Each row was made from one small tree. The marks that hang from a mark follow it in brackets, in alphabetical order. Every link used is in the known rows. Write each row's tree.
Known rows:
P(C(S)): [ 25.3   8.6 -18.7 -24.6  -7.6  18.0  35.2  15.2  15.7  59.5 -21.5  -2.4
  -8.6  -0.7  22.9  32.4 -20.0  -5.9  29.4  19.2]
S(B(X) Y): [-15.8  21.4  30.6  35.6  28.3 -15.8   7.0  51.5  12.4 -52.7  52.9 -11.3
  25.2  11.3 -18.0  22.4  -3.4 -15.2  -4.1 -10.6]
V(P(C(X))): [ 10.6 -31.6 -23.8  25.8  -7.0 -13.4  11.2  14.7  -1.2  57.7  -0.5  10.0
   1.8 -20.6  41.9  25.7  -1.5 -12.8  26.1 -19.8]
V(P(C(S X))): [-16.3 -28.5 -23.0  -1.5  -7.4 -10.4  17.3 -10.8  16.3  62.4 -34.3  17.1
  15.0 -21.5  44.2  25.7   4.2 -33.8  15.7 -19.7]
X(C(P)): [ 38.5  -4.5 -16.2 -13.9 -23.2 -14.4  13.8 -10.4 -37.5 -30.7 -15.9 -15.1
 -43.6  25.0 -12.2   1.5  -9.7  31.7  38.1  15.9]
C(X): [ 18.1  -7.5   5.3  13.4   0.8 -11.9  20.2  -1.0 -33.3  -0.6  12.2   7.8
 -15.2  17.8  42.0  26.0 -21.3 -10.2   9.2  -1.0]
P(C(S(Y) X) V): [-28.7   8.8  10.8 -17.3   0.8  -0.4 -21.0 -14.6  22.6  10.5 -18.4   7.2
  10.2   9.0  20.1 -19.0  10.1 -27.0 -15.0  10.1]
X(C): [ 59.4  20.6 -13.7   7.7 -27.5   5.3  23.4  17.6 -35.1   2.8  10.1 -20.1
 -16.9   1.5  10.0  12.7 -16.3  14.2  37.3  39.9]
C(P X): [ -0.7 -31.9   4.4  -7.2   4.2 -32.8  10.7 -28.7 -37.9 -36.3 -14.1  11.5
 -41.6  40.5  19.3  13.7 -17.7   8.6   6.1 -26.6]
S(B(P(C)) Y): [  8.6  17.6   0.7   7.9  12.6   4.4 -12.1  20.6  31.1  12.5  42.9 -13.7
  42.2 -12.6 -25.7 -16.0  32.2   8.9  19.4 -32.5]
X(C(P(V))): [ 26.1   9.6 -12.2 -11.0 -28.4  -0.4 -19.0 -17.3 -38.1 -42.4 -21.6  -8.7
 -43.2  13.3 -21.8 -28.7 -11.1  41.9  15.4  41.8]
V(P(C(S(Y)))): [-14.6  13.0  -7.7  -8.1  -4.2 -24.6  -6.1  17.2  49.2  53.0 -21.1  -4.9
  39.9  -5.5  25.7  19.9  24.2 -14.6  13.7 -30.2]
S(B C(X) Y): [ -7.9   3.5  32.9   7.8  23.6 -15.3  -2.7  15.1  -5.7 -10.1  56.8 -37.8
  33.6  13.7   1.4 -11.3  23.0 -17.8 -48.3 -32.5]
V(P(C)): [ 31.2  -4.2 -29.1  22.3 -15.7  -4.1  12.6  37.0  10.7  71.7   1.7  -2.7
   6.3 -22.8  29.7  33.4  -8.1  12.9  35.9  -6.5]
P(C(X) V): [ 18.6  -8.8  -9.5  14.3  -7.5  21.3  -4.9   7.3 -12.5  31.8   4.5   8.0
 -23.7  -8.9  24.8  -5.1 -22.6  -0.3   9.5  30.0]
P(V): [ 32.3  34.1   2.9  14.1 -14.5  12.8 -12.4  16.0 -23.7  -0.6  12.1   3.5
 -10.1   4.4  19.1   1.7 -20.5  23.5  -6.6  33.1]
P(C(S(B) X) V): [-34.6  -4.4  -7.0 -12.8  11.6  31.4   1.8  -1.5  -2.6  -4.9 -12.4  -1.6
   5.7 -30.6  -0.3 -25.4   0.6 -44.2 -16.2  24.1]
V(P): [ 24.1  12.0  -8.9  27.1 -13.1 -22.4   5.2  23.5  -7.4  27.9   4.5   2.7
  16.6  -7.9  37.7  34.4  -3.3  11.2  12.7 -18.7]
B(X(C(S))): [ 19.9   8.3  -7.5   1.1 -16.1   9.5  41.1   9.0   6.1  -0.8 -18.9  10.4
 -17.7  -1.1  -1.7  36.8 -24.0 -10.4  35.1  49.6]
V(P(C(S(B)))): [-18.4  -0.8 -26.0  -3.2   4.3   5.8  18.4  29.0  21.1  37.7 -14.1 -14.5
  38.2 -45.1   6.7  14.5  16.4 -32.4  13.9 -13.3]
C(P(V) S(B) X): [-60.8 -15.0  10.5 -29.3  18.9  -4.8 -14.1 -43.4 -26.3 -84.0 -38.4   6.0
 -10.6   7.3 -14.6 -37.2   8.8 -26.2 -37.7 -11.1]
P(C V): [ 41.7  18.4 -15.1  10.1 -14.1  29.0  -2.7  29.5  -2.2  45.2  10.4  -2.7
 -18.8 -11.5  11.0   1.0 -25.9  24.0  17.1  46.2]

Which tree is each row?
[  0.7  12.9 -10.7 -39.6 -26.5   1.4 -14.0 -41.0 -19.7 -42.9 -57.7   1.5
 -33.1  12.4 -21.2 -29.1  -2.7  22.0   5.4  39.7]
X(C(P(V) S))
[ 14.1  30.1  27.3   1.5  14.6  -5.2  -1.3  39.7   4.8   1.0  60.9 -49.3
  37.2   9.7  -8.6  -3.4  19.8   6.3 -40.9 -19.1]
S(B C Y)
[-16.5   6.3   7.6   8.8  15.9  12.6  20.2  -4.6  27.9 -15.0   4.9  30.8
  25.5 -18.3 -26.6  21.9   1.3 -14.1   6.6 -12.2]
C(S(B(P X)))
[  6.2 -24.5  12.9 -12.8  -4.3  -4.1 -22.9 -33.5 -25.8   0.1  -5.4   3.3
 -41.2  27.8  -1.3 -17.7 -10.6  32.2 -45.6  -1.1]
S(C(P(V) X))
[-37.8 -12.9  -3.3  -3.2   2.1 -35.2  -5.8  -7.1  37.7  39.4 -25.9   5.7
  37.5  -3.8  39.3  12.8  30.2 -40.0   4.0 -40.8]
V(P(C(S(Y) X)))
[-52.0 -13.8  25.0 -37.4  14.3 -50.8  -6.6 -49.7  -0.8 -54.4 -36.6   5.9
  -5.9  57.3  16.6   1.7  15.5 -15.2 -14.1 -49.4]
C(P S(Y) X)
[  9.8  38.7   6.9 -23.5 -17.3 -14.5   6.6  -4.2   3.7 -15.2 -12.8 -21.6
  20.7  20.6   8.7  -3.0  17.1 -11.5  16.0  16.7]
X(C(S(Y)))
[ -7.4 -13.2  17.5   8.9  11.4  15.7 -10.7  16.9   1.8 -30.8  21.7  -6.1
 -27.3   2.0 -57.8  -7.7 -18.0  33.0 -44.1  13.6]
S(B(X) C(P(V)))
[-29.3 -16.4 -16.1  19.7  11.3  10.9  29.6  42.9  43.0  28.6  -8.4   8.7
  23.2 -47.2 -10.3  36.5  -2.1 -36.8  18.7  -6.0]
V(P(C(S(B(X)))))
[ -6.7 -38.5  10.7 -13.2  19.1 -12.5  10.2 -13.8 -32.2 -22.9  16.1 -24.2
 -19.7  17.9 -17.6  -5.1   4.6   5.2 -37.2 -34.3]
S(B C(P X))
[-10.2  -5.3 -10.3 -14.2  -5.9  22.9   2.0 -17.2   2.0  33.4 -31.7  15.0
 -13.4 -10.5  27.1  -5.6 -13.2 -19.5  -2.9  31.0]
P(C(S X) V)
[-10.4  18.2  27.5  37.1  21.8  -9.6  -9.4  19.0  32.4 -39.1  52.2  13.8
  40.8   2.3 -33.4   7.8  14.5   2.7   1.9 -34.9]
S(B(P X) Y)
[ 27.7 -19.2  -6.7   8.4 -16.1 -12.4  24.9   1.9 -18.7 -38.6 -11.5   7.9
 -56.6  24.0 -29.4  27.2 -30.4  26.8  44.6  27.9]
B(X(C(P)))
[ 11.6 -12.6  12.7   9.1  15.9   6.1  20.3  12.7 -27.3  10.3  45.2 -29.1
   8.3  -2.5   7.2   2.1  -1.7 -13.4 -36.2 -10.7]
S(B C(X))
[ 21.0 -12.0 -13.1  16.8 -12.0  23.5 -22.8 -28.0   3.6  44.5   4.4  34.6
  -8.9 -17.0   6.9 -20.8  -3.3  17.4  12.9   9.0]
B(P(C(X) V))
[ -7.5  21.3 -12.7 -16.6   3.1  42.0   2.9  20.8   7.9  10.7  -8.9 -13.4
   7.9 -34.1 -11.4 -17.3  -2.8 -17.9  -5.8  36.7]
P(C(S(B)) V)
[-11.0 -18.3   7.0  -3.0  -1.8 -18.3 -21.8 -33.0 -37.5 -51.1 -21.1  18.1
 -42.6  29.1   8.3 -15.4 -13.1  15.5 -15.1  -1.7]
C(P(V) X)
[-28.3  -0.4   2.6 -37.0  16.4  -9.8  16.5 -11.6 -15.1 -53.4 -28.8 -11.5
  -5.3  15.9 -16.8   1.7   1.7  -9.3  -4.3 -21.4]
C(P S(B))
[ -3.9  30.8   2.8  12.4   5.8  16.7 -46.0  13.5  31.4  -1.3  39.3  -8.5
  42.1 -23.5 -35.4 -47.0  32.6  17.1  -3.1  -7.5]
S(B(P(C V)) Y)
[ 16.2 -39.5   9.3 -17.4   0.5 -19.7  11.2 -27.2 -26.2  12.2  -1.5  -6.0
 -40.0  38.8   8.8  15.3 -13.3  28.0 -24.1 -24.8]
S(C(P X))
[ 30.1   0.3 -11.7  33.1 -12.3  38.3 -12.0   9.2  35.4  49.3  13.2  46.0
 -15.6 -21.3 -23.6   9.2 -23.2  38.3  29.3  32.5]
B(P(C V) X)
[-36.7  20.6  28.2   9.4  23.2  -9.5  -3.6  -4.5  50.8 -35.7  16.9  19.8
  49.7   0.5 -31.5   6.4  25.7 -15.5  -7.2 -35.3]
C(S(B(P X) Y))
[ -1.7  34.7 -13.2 -12.1 -18.9  30.6 -22.0 -32.6  -2.0 -27.6 -13.4   3.2
  29.5 -40.2 -38.9 -55.2  30.9   0.0  -0.3  32.7]
X(C(S(B(P(V)))))
[-17.4 -10.6  31.5 -14.9   3.7 -28.0 -44.6 -31.8  -4.4 -21.3   5.5  -7.0
 -15.8  47.1  -7.3 -28.8  13.1  28.9 -57.8 -26.7]
S(C(P(V) X) Y)
[ -1.9 -11.6 -12.1  19.0   5.8  31.4 -21.3 -13.2  -0.7   7.5  20.6  13.3
  10.5 -38.3 -20.5 -42.3  12.5  -2.5   2.3   2.7]
S(B(P(C(X) V)))
